Known rows, with every way that one mark hangs from another
[Q102 Q121]: -.10  .05 -.05 -.21 -.03  .13 -.16  .07  .13 -.23  .04 -.09 -.09 -.02 -.09  .19 -.24 -.07 -.08  .28 -.07  .04 -.08 -.06 -.17
[Q433 Q121]:  .06  .01  .17 -.24 -.09  .06 -.11  .13  .06 -.27 -.03 -.08 -.12 -.13  .09  .19 -.21 -.27 -.04  .30 -.18  .15 -.06 -.28  .00
[Q121 Q971]:  .00  .03  .05 -.24 -.30  .23 -.05  .16 -.09 -.20 -.07  .05 -.06 -.12  .12  .14 -.12  .00 -.14  .18 -.19  .16  .02 -.08 -.06
[Q386 [Q102 [Q121 Q971]] [Q251 Q367] Q865]: -.30  .01  .08 -.06 -.42  .26 -.08  .40 -.26 -.23 -.32 -.32  .20 -.30  .02  .02 -.61 -.11 -.34  .09 -.01 -.56  .57  .16 -.01
[Q121 [Q102 [Q367 Q251]]]: -.19 -.31  .13  .08  .45  .24 -.06  .30 -.17 -.25  .18 -.25 -.04 -.20  .17  .13  .10 -.29 -.33 -.07 -.29  .13  .46  .15  .03
[Q865 Q386]:  .03 -.07  .20 -.18 -.15  .22 -.12  .14  .12 -.16 -.05 -.11 -.36 -.12  .17 -.11 -.12 -.10 -.01  .23 -.05  .17 -.04 -.03 -.08
[Q859 [Q526 [Q865 Q367 [Q386 Q102 Q251]]]]: -.25 -.12  .54 -.09 -.43  .07 -.13  .09 -.52 -.14 -.35 -.53 -.45 -.17  .23  .01 -.22  .01 -.01  .22  .05 -.34 -.29  .24  .07
[Q865 Q367 [Q386 [Q102 Q121] Q251]]: -.16 -.06  .27 -.05 -.47  .11 -.16  .19 -.21 -.31 -.32 -.41 -.34 -.19 -.02 -.18 -.42 -.06 -.14  .18  .18 -.50  .39  .09 -.10
[Q971 [Q121 [Q102 Q386]]]: -.31 -.23  .04 -.02  .27  .45 -.18  .24 -.12 -.28  .17 -.03  .02 -.23 -.04  .13  .05  .08 -.21  .04 -.19  .15  .04 -.10 -.07
[Q971 [Q121 [Q102 [Q386 Q865]]]]: -.38 -.25  .10  .00  .29  .53 -.08  .33 -.01 -.19  .10 -.08  .07 -.34 -.01  .03  .03 -.05 -.25  .04 -.16  .27 -.03  .02 -.01
[Q102 [Q121 Q971] [Q367 Q251] [Q386 Q865]]: -.45 -.10  .43  .24  .14  .22 -.06  .50  .04 -.31  .02 -.34  .01 -.43 -.15 -.08 -.12 -.32 -.26  .06 -.30  .13  .20  .25 -.23
[Q251 Q386]: -.11 -.01  .11 -.07 -.03  .19 -.13  .20  .09 -.12  .07 -.16 -.16 -.13  .21  .15 -.27 -.15 -.03  .21 -.10  .09 -.27 -.01 -.04
[Q367 [Q251 [Q386 Q865]]]: -.31 -.10  .33  .14  .03  .18 -.03  .34  .19 -.13  .00 -.32 -.24 -.29  .23  .00 -.43 -.35 -.09  .13 -.15  .14 -.15  .12  .04
[Q526 [Q865 Q367 Q386]]: -.17 -.15  .47 -.23 -.34  .23 -.14  .14 -.10 -.23 -.34 -.34 -.62 -.16  .11 -.03 -.14 -.22  .00  .24 -.07  .15 -.30  .07 -.09
[Q859 [Q526 [Q865 Q367 Q386]]]: -.18 -.14  .57 -.21 -.30  .15 -.10  .02 -.35 -.13 -.27 -.41 -.57 -.17  .13  .06 -.10 -.08  .10  .28 -.14  .13 -.60  .16 -.05
[Q121 [Q102 [Q386 Q865]]]: -.32 -.27  .05  .01  .33  .55 -.08  .27  .06 -.06  .18 -.08  .06 -.27  .20 -.02  .13 -.34 -.23  .04 -.17  .33 -.14  .18 -.04
[Q526 Q859 [Q865 [Q367 [Q251 [Q386 Q102]]]]]: -.52 -.19  .44  .12 -.28 -.01 -.09  .23 -.39 -.28 -.20 -.46 -.35 -.09  .28  .20 -.38 -.26 -.04  .16 -.27 -.32 -.34  .21  .22
[Q251 Q367 [Q386 [Q102 Q121] Q865]]: -.36 -.04  .03  .00 -.09  .29 -.12  .37 -.09 -.16 -.13 -.45  .11 -.21  .06  .00 -.64 -.20 -.20  .16 -.15 -.46  .16  .27 -.05
[Q251 Q367 [Q386 Q102 Q865]]: -.30 -.08  .11 -.01 -.10  .29 -.03  .43 -.12 -.05 -.09 -.41  .06 -.23  .36 -.04 -.52 -.23 -.20  .12 -.16 -.33  .21  .29  .09
[Q865 [Q367 [Q251 [Q386 [Q102 [Q121 Q971]]]]]]: -.33 -.08  .23  .12 -.51  .13 -.13  .28 -.40 -.47 -.30 -.38 -.17 -.25 -.12  .02 -.64 -.05 -.21  .04 -.26 -.44  .30  .08 -.11
[Q859 [Q526 [Q865 [Q367 Q251] [Q386 [Q102 Q121]]]]]: -.38 -.12  .46 -.01 -.31  .03 -.19  .01 -.51 -.36 -.35 -.57 -.49 -.11 -.12  .00 -.38  .00  .01  .22 -.24 -.33 -.21  .25 -.09
[Q865 [Q367 Q251] [Q386 [Q102 Q121]]]: -.20 -.12  .29  .03 -.37  .08 -.12  .18 -.22 -.43 -.28 -.43 -.41 -.15 -.08 -.23 -.45 -.08 -.13  .14 -.13 -.36  .48  .11 -.13
[Q386 [Q102 [Q121 Q971]] [Q865 Q367]]: -.23 -.04  .07 -.19 -.52  .29  .00  .23 -.26 -.29 -.36 -.22  .04 -.22 -.06 -.04 -.29 -.06 -.25  .18 -.16 -.19  .31  .17 -.08
[Q865 [Q367 Q251] [Q386 Q102]]: -.15 -.15  .39  .03 -.37  .07 -.03  .21 -.25 -.33 -.24 -.38 -.47 -.16  .22 -.26 -.32 -.12 -.13  .10 -.13 -.24  .52  .13  .00
[Q433 [Q121 [Q102 [Q367 Q251] Q386]]]: -.27 -.32  .38  .23  .54  .24 -.16  .41 -.17 -.37  .20 -.33 -.02 -.39  .04  .08  .09 -.52 -.29 -.04 -.38  .15  .28 -.03 -.05

Rows
-.22 -.17  .31 -.11  .01  .11 -.10  .27 -.25 -.14 -.11 -.30 -.18 -.02  .28  .05  .20 -.16 -.06  .24 -.28 -.11 -.21  .26  .10 => [Q526 Q859 [Q865 [Q386 [Q102 Q367]]]]
-.42 -.12  .25 -.04 -.31  .11 -.26  .23 -.34 -.24 -.34 -.43 -.21 -.10  .06  .10 -.50 -.17 -.07  .21 -.04 -.68 -.07  .17  .07 => [Q526 Q859 [Q865 [Q386 [Q102 Q121] [Q251 Q367]]]]
-.13 -.16  .53  .03 -.31  .07 -.03  .20 -.07 -.30 -.19 -.39 -.62 -.25  .14 -.20 -.32 -.24 -.06  .13 -.08  .04  .26  .05 -.04 => [Q865 [Q367 Q251] Q386]
-.17 -.28  .38  .12  .18  .36 -.18  .47 -.32 -.33  .00 -.19  .13 -.52  .04  .13  .14 -.41 -.38 -.06 -.19  .02  .25 -.11 -.05 => [Q433 [Q121 [Q102 Q367 [Q386 Q251]] Q971]]
-.10 -.01  .11 -.15 -.03  .16 -.10  .27 -.10 -.30 -.05 -.12  .06 -.18 -.15  .18 -.05 -.05 -.22  .17 -.23  .02  .20  .04 -.21 => [Q102 [Q121 Q971] Q367]
-.04 -.27  .02 -.13  .15  .43 -.06  .31 -.30 -.23  .02 -.04  .15 -.24  .11  .17  .25 -.13 -.37 -.03 -.33  .18  .32  .09 -.03 => [Q121 [Q102 Q367] Q971]
-.30 -.13  .20 -.12  .03  .11 -.21  .22 -.23 -.25 -.17 -.33 -.12 -.01  .00  .09  .05 -.15 -.05  .29 -.25 -.25 -.21  .24 -.04 => [Q526 Q859 [Q865 [Q386 [Q102 Q121 Q367]]]]
-.32 -.27  .16  .06  .50  .39 -.13  .41 -.20 -.26  .23 -.19  .09 -.31 -.04  .12  .25  .01 -.30  .00 -.23  .13  .24  .06 -.09 => [Q971 [Q121 [Q102 Q367 Q386]]]
-.33 -.15  .27 -.18 -.41  .11 -.19  .09 -.31 -.32 -.37 -.34 -.35 -.01 -.03  .03 -.20 -.13  .01  .31 -.16 -.31 -.32  .17  .00 => [Q526 Q859 [Q865 Q367 [Q386 [Q102 Q121]]]]
-.13 -.08  .37 -.22 -.09  .18 -.18 -.01 -.17 -.08 -.13 -.25 -.42 -.08  .12  .12 -.06 -.01  .13  .31 -.18  .19 -.72  .10 -.04 => [Q859 [Q526 [Q865 Q386]]]
-.42 -.30  .26  .13 -.01  .60 -.09  .50 -.26 -.12 -.08 -.25  .14 -.51  .20 -.02 -.21 -.36 -.41 -.14 -.07 -.12  .27  .21  .02 => [Q121 [Q102 [Q386 [Q251 Q367] Q865]] Q971]
-.52 -.19  .56  .11 -.21  .00 -.08  .23 -.21 -.26 -.16 -.43 -.49 -.19  .21  .26 -.37 -.38  .02  .17 -.24 -.06 -.58  .13  .17 => [Q526 Q859 [Q865 [Q367 [Q251 Q386]]]]
-.42 -.01  .25  .10  .05  .22 -.14  .30  .27 -.12  .04 -.28 -.06 -.30 -.02 -.01 -.29 -.31 -.16  .23  .17  .00 -.21  .12 -.18 => [Q102 Q121 [Q386 Q251 Q865]]
-.18 -.04  .15 -.02 -.30  .17 -.22  .28 -.20 -.25 -.23 -.44 -.15 -.18  .02 -.13 -.60 -.07 -.19  .14  .09 -.69  .56  .11 -.09 => [Q865 [Q386 [Q102 Q121] [Q251 Q367]]]
-.28 -.26  .18  .07  .40  .22 -.08  .35 -.24 -.38  .10 -.23 -.03 -.28 -.03  .19 -.02 -.01 -.33 -.07 -.29  .07  .57 -.03  .06 => [Q971 [Q121 [Q102 [Q367 Q251]]]]
-.19 -.27  .18 -.05  .05  .58 -.12  .33 -.13 -.28 -.10 -.02  .14 -.47  .00  .04  .04 -.43 -.28  .03 -.35  .33 -.11 -.10 -.04 => [Q433 [Q121 [Q102 [Q386 Q865]] Q971]]
-.20  .04 -.13 -.18 -.08  .22 -.07  .18  .05 -.17 -.08 -.17  .12 -.04  .02  .03 -.26 -.09 -.17  .28 -.10 -.11  .13  .13 -.07 => [Q386 [Q102 Q121] Q865]
-.21 -.03  .23  .04 -.02  .07 -.09  .31 -.14 -.39 -.04 -.24 -.06 -.24 -.17  .13 -.20 -.12 -.25  .08 -.31 -.01  .41  .05 -.17 => [Q102 [Q121 Q971] [Q367 Q251]]
-.37 -.11  .49  .18  .28  .16  .00  .53  .17  .00  .17 -.39 -.05 -.40  .28 -.07  .06 -.40 -.24  .12  .09  .11  .03  .30 -.07 => [Q102 Q367 [Q386 Q251 Q865]]
-.28 -.02  .10  .02  .09  .08 -.05  .40 -.01 -.14 -.05 -.39  .15 -.22  .08  .02 -.18 -.21 -.31  .18  .08 -.32  .37  .28 -.05 => [Q386 [Q102 Q121 Q367] Q251 Q865]
-.17  .04 -.08 -.08 -.16  .06 -.17  .15 -.08 -.24 -.05 -.18  .03 -.03  .03  .13 -.37  .00 -.20  .21  .10 -.41  .26  .01 -.07 => [Q386 [Q102 Q121] Q251]
-.34 -.07  .22  .00 -.50  .16  .02  .27 -.28 -.40 -.36 -.33 -.08 -.27 -.09 -.08 -.44 -.14 -.28  .08 -.22 -.24  .50  .18 -.05 => [Q386 [Q102 [Q121 Q971]] [Q865 [Q367 Q251]]]
-.42 -.32  .33  .23  .44  .36 -.05  .52 -.12 -.28  .02 -.39 -.01 -.49  .01  .09 -.18 -.21 -.32 -.11 -.26  .11  .31  .10  .10 => [Q971 [Q121 [Q102 [Q367 [Q251 [Q386 Q865]]]]]]
-.26 -.18  .60 -.03 -.30  .11 -.13  .18 -.12 -.33 -.34 -.44 -.74 -.22  .09 -.05 -.29 -.28 -.03  .15 -.14  .11 -.10  .07 -.07 => [Q526 [Q865 [Q367 Q251] Q386]]
-.24 -.33  .38 -.02 -.15  .53 -.05  .36 -.28 -.34 -.23 -.18  .00 -.54  .00 -.04  .01 -.49 -.29  .01 -.28  .25  .00 -.04 -.02 => [Q433 [Q121 [Q102 [Q386 [Q865 Q367]]] Q971]]
-.07 -.28  .28  .03  .16  .25 -.10  .36 -.37 -.46 -.10 -.17  .04 -.40 -.03  .19 -.02 -.37 -.36 -.08 -.49  .13  .49 -.15  .04 => [Q433 [Q121 [Q102 [Q367 Q251]] Q971]]
-.29 -.13  .44  .01 -.18  .07  .10  .27  .03 -.21 -.12 -.37 -.36 -.28  .22 -.07 -.32 -.37 -.16  .14 -.09  .15  .22  .16  .07 => [Q386 [Q865 [Q367 Q251]]]
-.43 -.09  .41  .14  .03  .24 -.04  .47  .07 -.01  .05 -.42 -.09 -.39  .30 -.07 -.37 -.39 -.21  .09  .11 -.15  .13  .22  .00 => [Q102 [Q386 [Q251 Q367] Q865]]
